Known rows, with every way that one mark hangs from another
pesob(pizuv(bupoz zige(gilo))): -.12,-.13,.45,-.22,.12,.15,.07,-.50,.21,-.13,-.14,.16,.05,-.09,-.19,.24,-.01,-.18,.04,.32,.00,.20,-.25,-.08
gilo(zige(pizuv(bupoz))): .02,-.19,.18,-.28,-.07,.18,.15,-.55,.10,.09,-.04,.14,-.22,.02,-.02,-.08,-.21,-.21,.13,.41,-.31,.03,-.28,-.21
zamudi(dugikez(suze) vakigu): .16,-.03,-.03,-.07,.16,.13,.11,-.22,.04,.26,.04,.09,-.37,.14,-.14,.27,-.31,-.25,-.03,.24,-.13,-.12,-.26,.36
pesob(dugikez): .09,.07,.13,-.27,-.02,.04,.03,-.34,.14,.19,.10,.11,.14,-.24,.10,.22,-.11,-.20,.05,.27,-.26,.13,-.23,.01
pesob(dugikez(suze) pizuv vakigu): -.08,.05,.25,-.29,-.11,.14,-.47,-.21,-.18,-.10,.31,-.15,.28,-.15,-.05,.43,.01,-.33,-.06,.24,-.15,.29,-.16,.14
bupoz(dosab): .27,-.10,.06,-.16,.22,.11,.16,-.42,.23,.17,.11,.41,.01,-.09,-.01,.20,-.15,.09,.11,.33,-.17,-.03,-.16,.09
gapi(doti(pesob) gilo(zige(pizuv(bupoz)))): -.26,-.23,-.01,-.09,-.10,.09,.36,-.50,-.05,.04,.01,-.01,.00,.22,.05,-.34,-.37,-.26,-.20,.34,-.22,.14,-.08,-.47
pesob(pizuv(bupoz(dosab) zige(gilo)) vakigu): -.09,-.16,.30,-.24,.28,.15,-.14,-.46,.15,-.18,-.03,.32,.19,-.01,-.30,.23,.10,-.11,.08,.26,.05,.25,-.11,.06
gapi(doti): .18,.08,.09,-.09,.10,.09,.13,-.26,.07,.06,.02,.17,.17,-.15,.06,.04,-.20,-.14,-.03,.37,-.10,-.01,-.08,-.23
gapi(gilo(zige(pizuv))): .07,-.19,.16,-.29,.03,.16,.34,-.46,-.11,.25,.16,.05,.01,.07,.07,-.15,-.36,-.20,-.02,.48,-.25,.13,-.17,-.34
zamudi(vakigu): .24,-.04,.04,-.20,.23,.12,.13,-.23,.19,.15,.03,.26,-.06,-.03,.00,.19,-.22,-.18,.15,.25,-.17,-.08,-.24,.07
pizuv(bupoz zige(gilo)): -.05,-.14,.28,-.11,.17,.14,.24,-.60,.38,.03,-.32,.20,.01,-.10,-.15,.03,-.10,-.16,.04,.32,-.06,.08,-.27,-.09
pesob(dugikez(suze) pizuv(bupoz(dosab)) vakigu): -.16,.00,.17,-.20,-.07,.15,-.42,-.32,.00,-.17,.27,-.01,.09,-.02,-.24,.47,.06,-.15,-.07,.15,-.18,.20,-.12,.33
gapi(doti(pesob(dugikez)) gilo(zige(pizuv))): -.27,-.17,-.03,-.17,-.14,.01,.36,-.44,-.21,.19,.13,-.06,.13,.09,.17,-.35,-.34,-.34,-.29,.30,-.26,.36,-.08,-.47
pesob(vakigu): .23,.02,.08,-.25,.15,.16,-.24,-.28,.12,.03,.14,.21,.31,-.13,.01,.15,-.08,-.21,.22,.35,-.17,-.02,-.14,-.04
pesob(dugikez(suze)): .03,.01,.14,-.14,-.14,.12,-.02,-.39,.05,.16,.08,-.10,.04,-.20,.07,.27,-.18,-.21,-.11,.27,-.24,.11,-.25,.10
pesob(pizuv(zige(gilo)) vakigu): .01,-.10,.37,-.32,.25,.14,-.19,-.35,-.02,-.11,.03,.19,.38,-.15,-.12,.18,.05,-.30,.09,.35,.07,.34,-.16,-.12
zige(gilo pizuv(bupoz(dosab))): -.12,-.18,.24,-.19,.22,.11,.25,-.62,.17,.10,-.12,.32,-.13,-.08,-.17,-.08,-.24,-.15,.00,.36,-.26,.07,-.36,-.10
pesob(dugikez pizuv vakigu): -.01,.12,.23,-.42,-.01,.07,-.41,-.18,-.09,-.07,.32,.06,.38,-.19,-.02,.37,.08,-.32,.11,.24,-.18,.31,-.14,.04
zige(gilo pizuv(bupoz)): -.15,-.11,.31,-.22,.11,.13,.16,-.58,.15,.05,-.17,.15,-.06,-.13,-.10,-.09,-.25,-.31,.02,.39,-.27,.06,-.41,-.23
pesob(pizuv(bupoz(dosab) zige) vakigu(zamudi)): .08,-.21,.08,-.31,.32,.23,-.29,-.60,.18,-.23,.09,.41,.25,.06,-.27,.53,.10,-.10,.04,.32,.10,.27,-.05,.09
pesob(dugikez(suze) pizuv(bupoz)): -.20,.03,.32,-.18,-.24,.15,-.20,-.36,.05,-.12,.15,-.19,-.05,-.10,-.12,.47,-.05,-.22,-.11,.21,-.21,.16,-.26,.18
zige(pizuv): .10,-.16,.10,-.30,.08,.15,.07,-.54,.06,.13,.01,.19,.05,-.19,.12,.05,-.26,-.25,.02,.45,-.25,.04,-.41,-.14
vakigu(zamudi(dugikez)): .28,.01,.02,-.26,.25,.13,.03,-.44,.11,.22,.12,.34,.00,-.02,-.08,.39,-.21,-.23,.07,.41,-.10,.05,-.13,.00
pesob(pizuv(bupoz(dosab))): .04,-.07,.26,-.22,.10,.14,-.05,-.38,.22,-.12,.16,.29,-.08,-.01,-.19,.40,-.03,.04,.12,.30,-.14,.00,-.17,.15
doti(suze): .24,.04,.20,-.17,.20,.18,.04,-.29,.40,.09,.22,.24,.15,-.20,.23,.09,-.17,-.05,.04,.48,-.18,-.15,-.12,-.14
gapi(doti(pesob(dugikez(suze))) gilo(zige)): -.22,-.10,.03,.01,-.21,.06,.30,-.33,-.19,.15,.15,-.21,.09,.14,.10,-.19,-.32,-.25,-.32,.23,-.18,.27,.05,-.33
dugikez(suze): .17,-.08,.18,-.05,-.03,.21,.01,-.41,.10,.08,.05,-.03,-.01,-.12,.03,.24,-.25,-.13,-.04,.37,-.16,-.07,-.25,.04

Rows
.05,-.26,.10,-.23,.02,.18,.22,-.59,.12,.13,-.01,.30,-.30,.08,-.08,-.06,-.18,-.07,.10,.38,-.29,.04,-.23,-.10  gilo(zige(pizuv(bupoz(dosab))))
.10,-.25,.00,-.09,.20,.15,.21,-.68,.47,.05,-.19,.39,-.08,.00,-.11,.21,-.07,.11,.01,.29,-.05,-.01,-.23,.17  pizuv(bupoz(dosab) zige)
-.29,-.04,.21,-.21,-.08,.09,-.17,-.35,.41,-.16,.26,.08,.12,-.11,.19,.22,.00,-.19,-.06,.23,-.26,.09,-.17,-.02  doti(pesob(dugikez pizuv(bupoz)) suze)
-.15,-.02,.34,-.40,.13,.06,-.22,-.33,-.07,-.03,.07,.09,.42,-.23,-.09,.22,.12,-.38,-.01,.25,-.01,.52,-.16,-.06  pesob(dugikez pizuv(zige(gilo)) vakigu)
-.11,.07,-.07,-.10,.08,.05,-.16,-.19,.21,-.05,.22,.12,.43,-.15,.27,-.12,-.07,-.28,-.17,.28,-.16,.12,.04,-.24  gapi(doti(pesob(dugikez vakigu) suze))
-.23,-.16,.18,-.17,-.23,.08,-.17,-.42,-.02,-.06,.17,-.11,.08,-.11,.09,.33,-.11,-.30,-.13,.17,-.20,.27,-.27,.09  doti(pesob(dugikez(suze) pizuv))
.23,-.04,.04,-.14,.15,.20,-.01,-.48,.03,.19,.11,.15,-.08,.02,-.11,.44,-.27,-.25,-.08,.41,-.07,.03,-.14,.09  vakigu(zamudi(dugikez(suze)))
-.20,-.20,.15,-.24,.02,.08,-.06,-.46,.33,-.05,.18,.15,.25,-.19,.31,.18,.00,-.20,-.17,.29,-.08,.29,-.19,-.06  doti(pesob(dugikez pizuv(zige)) suze)
-.01,.03,.21,-.33,-.01,.20,-.51,-.33,-.21,-.12,.34,-.06,.37,-.12,-.10,.59,.00,-.41,-.11,.29,-.07,.40,-.08,.03  pesob(dugikez(suze) pizuv vakigu(zamudi))
-.14,-.12,-.05,-.14,-.15,.09,-.31,-.41,.05,.00,.11,-.08,.26,-.08,.10,.14,-.11,-.34,-.05,.15,-.26,.18,-.22,.09  doti(pesob(dugikez(suze) vakigu))
-.06,-.04,-.07,-.06,.10,.06,.04,-.27,-.02,-.02,.17,.04,.47,.08,.08,-.16,-.26,-.25,-.13,.29,-.11,.09,.03,-.32  gapi(doti(pesob(vakigu)) gilo)
-.23,-.13,.12,-.22,-.18,.11,-.43,-.34,-.08,-.16,.24,-.11,.29,-.09,.04,.31,-.02,-.38,-.06,.15,-.18,.30,-.19,.11  doti(pesob(dugikez(suze) pizuv vakigu))
-.09,-.06,.03,-.16,.01,.07,.00,-.37,.41,.09,.21,.15,.20,-.19,.35,.03,-.13,-.19,-.07,.28,-.28,.06,-.17,-.09  doti(pesob(dugikez) suze)
.04,-.18,-.13,-.13,.10,.18,-.28,-.50,.04,.01,.12,.14,.16,.10,-.04,.28,-.19,-.37,.00,.28,-.11,.08,-.12,.08  doti(pesob(vakigu(zamudi(dugikez(suze)))))
.05,-.11,.01,-.15,.17,.17,-.24,-.31,.38,-.07,.24,.24,.36,-.10,.27,-.03,-.10,-.20,.09,.36,-.19,-.09,-.09,-.14  doti(pesob(vakigu) suze)
-.35,-.12,.11,-.17,-.24,.12,-.46,-.39,.06,-.26,.16,-.15,.17,-.01,-.06,.33,.01,-.36,-.05,.10,-.23,.22,-.21,.16  doti(pesob(dugikez(suze) pizuv(bupoz) vakigu))
-.05,.02,.10,-.38,.15,.12,-.41,-.39,.06,-.17,.31,.28,.27,-.02,-.26,.57,.11,-.20,.05,.21,-.13,.33,-.02,.13  pesob(dugikez pizuv(bupoz(dosab)) vakigu(zamudi))
-.16,-.20,.03,-.08,.06,.12,.37,-.39,.01,.11,.23,.05,.14,.11,.30,-.46,-.39,-.22,-.31,.48,-.17,.12,.02,-.60  gapi(doti(pesob suze) gilo(zige(pizuv)))
-.05,-.19,.04,-.21,.07,.18,-.43,-.42,-.10,-.13,.25,.11,.17,.09,-.11,.44,-.11,-.40,-.01,.28,-.04,.21,-.11,.09  doti(pesob(pizuv vakigu(zamudi(dugikez(suze)))))
-.19,-.22,.04,-.32,-.04,.05,-.30,-.47,.06,-.11,.08,.11,.39,-.11,.09,.25,.08,-.35,.00,.16,-.07,.42,-.21,.04  doti(pesob(dugikez pizuv(zige) vakigu))
-.19,-.16,.08,-.28,.07,.10,-.33,-.38,.26,-.14,.25,.14,.45,-.15,.26,.16,.09,-.29,-.11,.27,-.06,.32,-.11,-.04  doti(pesob(dugikez pizuv(zige) vakigu) suze)
.10,-.09,-.11,-.19,.30,.17,-.27,-.37,.32,.02,.29,.34,.29,.02,.14,.14,-.13,-.29,.03,.38,-.12,.00,-.01,-.08  doti(pesob(vakigu(zamudi(dugikez))) suze)
-.32,-.04,.11,-.05,-.16,.03,.09,-.29,-.20,-.04,.25,-.25,.27,.03,.08,.09,-.26,-.29,-.41,.22,-.11,.31,-.04,-.19  gapi(doti(pesob(dugikez(suze) pizuv)) gilo)
.12,.04,.15,-.10,.05,.10,.38,-.21,-.12,.18,.16,.04,.13,.09,.02,-.19,-.30,-.11,-.08,.42,-.11,.10,.11,-.45  gapi(doti gilo(zige))
-.13,.04,.20,-.29,-.08,.23,-.54,-.39,-.06,-.24,.25,-.10,.25,-.04,-.23,.62,.03,-.38,-.09,.23,-.12,.31,-.09,.10  pesob(dugikez(suze) pizuv(bupoz) vakigu(zamudi))
-.24,-.30,.12,-.15,-.19,.09,-.09,-.59,.05,-.06,.01,-.08,.11,-.11,.11,.32,-.06,-.28,-.22,.17,-.07,.38,-.31,.10  doti(pesob(dugikez(suze) pizuv(zige)))
-.19,-.18,.24,-.08,.11,.04,.16,-.41,.01,-.10,-.11,.16,.23,-.11,.02,-.03,-.11,-.28,-.16,.27,.07,.33,-.12,-.31  gapi(doti(pesob(pizuv(zige(gilo)))))
